Each row comes from the steps of one path. Every step used is in the known rows, and no mark comes twice. Write the path behind each row, first mark first.
Known rows
S Q U D: [ 0.01  0.15 -0.10  0.16 -0.07  0.21  0.07  0.10  0.07  0.01  0.06  0.02
  0.01  0.18 -0.15 -0.07 -0.08  0.02 -0.02 -0.14 -0.24 -0.15  0.13]
U Q S D Z C: [ 0.00  0.07 -0.07  0.08  0.00  0.07  0.06 -0.09 -0.02 -0.06 -0.07  0.11
 -0.04 -0.08 -0.09  0.00  0.07 -0.05  0.07  0.11 -0.05  0.09  0.17]
Z C: [ 0.02  0.00 -0.11 -0.02  0.12  0.05 -0.15 -0.09 -0.05  0.01  0.10  0.02
  0.08 -0.05 -0.02  0.03 -0.03  0.10  0.02 -0.22  0.30 -0.08  0.06]
Z C S Q U: [ 0.03  0.01 -0.08 -0.24 -0.05 -0.07 -0.05  0.17  0.09 -0.02  0.07 -0.03
  0.09  0.06 -0.05  0.01 -0.01  0.10 -0.03 -0.08  0.24  0.05  0.14]
D Z C S: [ 0.00 -0.16 -0.04 -0.08  0.07 -0.14 -0.04  0.05 -0.07 -0.05  0.02 -0.05
  0.09 -0.25  0.29  0.07  0.10  0.05 -0.03 -0.07  0.28  0.17 -0.06]
Z C S: [ 0.01 -0.09  0.01 -0.23  0.11 -0.07 -0.07  0.01  0.02  0.02  0.03 -0.03
  0.08 -0.09  0.02 -0.02  0.03  0.05 -0.01 -0.06  0.22  0.07 -0.06]
Q S: [ 0.01  0.27  0.14  0.11  0.18  0.16 -0.11 -0.02 -0.05  0.04  0.09  0.00
 -0.02  0.12 -0.25  0.01 -0.04 -0.03 -0.02 -0.09  0.08 -0.19 -0.14]
Q S C: [ 0.00  0.22  0.08  0.11  0.05  0.05 -0.20 -0.16  0.04  0.00 -0.01  0.00
  0.02  0.09 -0.23  0.04 -0.06 -0.03  0.01  0.02  0.38 -0.02 -0.09]
C S D Z: [-0.07 -0.11  0.11  0.00 -0.09 -0.11 -0.05  0.10  0.18  0.03  0.00 -0.12
 -0.02 -0.18  0.19 -0.09  0.05 -0.05 -0.02  0.15 -0.11  0.14 -0.03]
Q Z C S D U: [ 0.02  0.00  0.07 -0.03 -0.06 -0.12 -0.10  0.22 -0.04  0.00  0.05 -0.09
  0.00 -0.04  0.19 -0.21  0.05 -0.11  0.05 -0.01 -0.27  0.17  0.08]
Q U D Z: [ 0.03  0.11 -0.14  0.30  0.03  0.22 -0.04  0.06 -0.12 -0.06  0.04  0.00
 -0.03 -0.03  0.22  0.02  0.01 -0.03 -0.02 -0.08 -0.20  0.03  0.12]
S Q Z: [-0.03  0.09  0.00  0.23 -0.03  0.01 -0.03  0.04 -0.09  0.01  0.19 -0.05
  0.01  0.17 -0.10  0.13 -0.02  0.06  0.01 -0.34 -0.11 -0.39 -0.09]
D Z: [-0.02 -0.02 -0.03  0.21  0.06  0.03 -0.10 -0.06 -0.10  0.00  0.10 -0.06
  0.01 -0.12  0.21  0.11  0.00  0.04 -0.04 -0.17  0.14 -0.12 -0.05]
D Z C: [ 0.02 -0.07 -0.16  0.14  0.09 -0.02 -0.12 -0.05 -0.13 -0.05  0.09  0.01
  0.09 -0.21  0.25  0.12  0.04  0.11  0.00 -0.23  0.32  0.03  0.07]
Z C S D U: [ 0.01 -0.08  0.10 -0.21 -0.07 -0.11 -0.06  0.18  0.13  0.06 -0.01 -0.08
  0.03 -0.12  0.13 -0.33 -0.02 -0.08  0.02  0.11 -0.06  0.28  0.13]
Z C S Q U D: [ 0.03  0.01 -0.12 -0.14 -0.06  0.04  0.13  0.21  0.07 -0.03 -0.02  0.02
  0.09  0.06 -0.08 -0.11  0.01  0.03 -0.01 -0.04 -0.13  0.16  0.13]
Q S D U C Z: [ 0.02  0.10  0.15  0.15  0.02  0.04  0.03  0.06  0.04  0.02 -0.17  0.12
 -0.12  0.00 -0.01 -0.05 -0.09 -0.08 -0.08  0.25 -0.14  0.14 -0.05]
C S Q Z: [-0.04  0.01  0.11  0.02 -0.05 -0.11  0.05  0.15 -0.02  0.02  0.13 -0.10
  0.02  0.12 -0.06  0.08  0.03  0.02 -0.01 -0.17 -0.18 -0.25 -0.21]
U Q Z C S D: [-0.01 -0.07 -0.03 -0.15 -0.05 -0.04  0.07 -0.08  0.00 -0.01 -0.02  0.02
 -0.05  0.04 -0.08 -0.03  0.10 -0.06  0.11  0.09 -0.33  0.02  0.07]
Z C S Q: [-0.02 -0.13  0.00 -0.23 -0.04 -0.15  0.08  0.11  0.10  0.02  0.04 -0.03
  0.13 -0.04 -0.09 -0.01  0.00  0.11 -0.02 -0.12  0.22  0.01 -0.03]
U C: [-0.02 -0.09 -0.04  0.13  0.11  0.09  0.02 -0.12 -0.05  0.02 -0.01  0.10
  0.02  0.01 -0.02  0.11 -0.07  0.16 -0.01 -0.15  0.11 -0.21 -0.15]

Write each row's path
[-0.05 -0.14  0.05  0.09 -0.04 -0.13  0.19  0.13 -0.08 -0.03 -0.01  0.04
  0.04  0.10 -0.03  0.17  0.03  0.14 -0.01 -0.14 -0.16 -0.22 -0.32]  U C S Q Z
[-0.07 -0.25  0.05  0.05 -0.07 -0.13  0.09  0.08  0.15 -0.01 -0.15  0.03
  0.00 -0.21  0.23  0.02  0.04  0.08 -0.02  0.16 -0.09  0.16 -0.13]  U C S D Z
[ 0.02  0.14  0.03 -0.01  0.04  0.05  0.01 -0.39  0.01 -0.01 -0.14  0.07
 -0.09  0.10 -0.25  0.18 -0.04 -0.10 -0.03  0.28  0.29  0.00 -0.05]  U Q S C Z
[-0.01 -0.02  0.16 -0.04 -0.12 -0.02  0.14  0.04 -0.06  0.06 -0.01 -0.09
 -0.13  0.11  0.05 -0.22  0.02 -0.20  0.06  0.15 -0.61 -0.04  0.02]  C S D U Q Z
[ 0.03  0.15  0.08  0.07 -0.02  0.08  0.07 -0.19 -0.12  0.03 -0.10  0.03
 -0.06  0.14 -0.17 -0.11 -0.10 -0.16  0.03  0.12  0.14  0.00  0.03]  D U Q S C
[ 0.03 -0.07 -0.05 -0.16  0.10 -0.03  0.11 -0.13 -0.22 -0.04  0.03  0.02
 -0.01  0.05 -0.02  0.11  0.11 -0.02  0.07 -0.06 -0.15 -0.11 -0.06]  U Q Z C S
[ 0.04  0.02 -0.09  0.11 -0.07  0.05  0.03 -0.06 -0.17  0.01  0.04  0.04
 -0.07  0.06  0.06 -0.14  0.01 -0.10  0.12 -0.07 -0.36 -0.05  0.25]  S D U Q Z C
[-0.03 -0.12 -0.03  0.04 -0.09 -0.04 -0.03  0.14  0.11 -0.05 -0.11  0.03
 -0.05 -0.11  0.27  0.04  0.03  0.05 -0.03  0.20 -0.09  0.21  0.05]  Q U C S D Z
[ 0.02  0.00 -0.01 -0.07  0.12 -0.08 -0.11  0.05 -0.17 -0.05  0.10 -0.04
  0.04 -0.01  0.07  0.09  0.11  0.03  0.04 -0.16  0.01 -0.03 -0.12]  Q Z C S
[-0.02 -0.09  0.04 -0.24 -0.02 -0.09 -0.10  0.06  0.24  0.04  0.00 -0.04
  0.05 -0.10 -0.03 -0.17  0.02  0.01  0.03  0.11  0.03  0.19  0.07]  Z C S D
[-0.05 -0.03  0.18 -0.16 -0.05 -0.04 -0.07  0.07  0.27  0.10  0.02 -0.11
 -0.02 -0.01 -0.07 -0.18 -0.02 -0.05  0.00  0.16 -0.15  0.04 -0.03]  C S D
[-0.01  0.05  0.05 -0.18 -0.08 -0.02 -0.03  0.16  0.12  0.04  0.09 -0.09
  0.01  0.14 -0.10 -0.01 -0.06  0.02 -0.06 -0.02  0.07 -0.10  0.03]  C S Q U
[-0.02  0.19  0.12  0.01  0.02  0.20  0.06 -0.13  0.10  0.07 -0.03  0.06
 -0.12  0.16 -0.41 -0.13 -0.05 -0.11  0.05  0.18 -0.26 -0.15  0.05]  U Q S D
[-0.03 -0.20 -0.09  0.03 -0.08 -0.13  0.27  0.20  0.01 -0.06 -0.08  0.00
  0.15 -0.21  0.15 -0.04  0.09  0.06 -0.03 -0.09 -0.11  0.21 -0.04]  U D Z C S Q
[ 0.01  0.07 -0.03  0.16  0.08  0.15  0.04 -0.23 -0.24  0.02  0.12  0.02
 -0.09  0.18 -0.10  0.15  0.01 -0.04  0.06 -0.17 -0.25 -0.40 -0.06]  U Q Z
[-0.01 -0.01  0.06  0.02 -0.11  0.11  0.10 -0.10  0.05  0.12  0.00 -0.02
 -0.11  0.07 -0.05 -0.27 -0.11 -0.13  0.04  0.10 -0.32 -0.10  0.19]  S D U Q
[ 0.00  0.15  0.04  0.03  0.02  0.11  0.02 -0.31 -0.01  0.01 -0.09  0.07
 -0.04  0.16 -0.33  0.05 -0.06 -0.07  0.05  0.13  0.22 -0.11 -0.04]  U Q S C
[ 0.06  0.13  0.08  0.02  0.00  0.02  0.05 -0.27 -0.09  0.01 -0.16  0.04
 -0.11  0.08 -0.08  0.03 -0.09 -0.19 -0.06  0.27  0.22  0.09  0.01]  D U Q S C Z
[ 0.02 -0.05  0.00 -0.12  0.08  0.05 -0.02  0.04 -0.01 -0.01 -0.05  0.04
 -0.02  0.06  0.03  0.08 -0.02  0.09 -0.04  0.05  0.07 -0.01 -0.09]  Q U C S
[ 0.05 -0.02 -0.16 -0.01  0.04  0.05  0.03  0.16 -0.09 -0.10 -0.04  0.01
  0.05 -0.15  0.29 -0.03  0.11 -0.02 -0.02  0.02 -0.08  0.32  0.12]  Q U D Z C S
[-0.02 -0.08 -0.13  0.14 -0.04 -0.04 -0.16  0.00  0.08 -0.03  0.04  0.00
  0.05 -0.22  0.21 -0.01  0.04  0.07  0.04 -0.07  0.14  0.13  0.20]  S D Z C
[-0.03 -0.18  0.08 -0.08  0.09 -0.04  0.09 -0.02  0.02  0.03 -0.08  0.05
  0.03 -0.03  0.01  0.05 -0.02  0.11 -0.04  0.02  0.05 -0.05 -0.28]  U C S
[ 0.01 -0.08 -0.14 -0.11 -0.09 -0.14 -0.04  0.21 -0.01 -0.09  0.05 -0.04
  0.09 -0.10  0.21  0.10  0.06  0.09 -0.05 -0.08  0.28  0.17  0.15]  D Z C S Q U
[ 0.02 -0.01 -0.14  0.07 -0.03  0.02  0.01 -0.05  0.05 -0.03 -0.05  0.11
 -0.03  0.10 -0.01  0.28 -0.10  0.16 -0.11 -0.01  0.20 -0.12  0.04]  S Q U C Z
[ 0.02  0.20  0.08  0.06  0.07 -0.01 -0.20 -0.22  0.06 -0.01 -0.07  0.00
 -0.03  0.04 -0.16  0.16 -0.05 -0.07 -0.07  0.18  0.45  0.08 -0.10]  Q S C Z
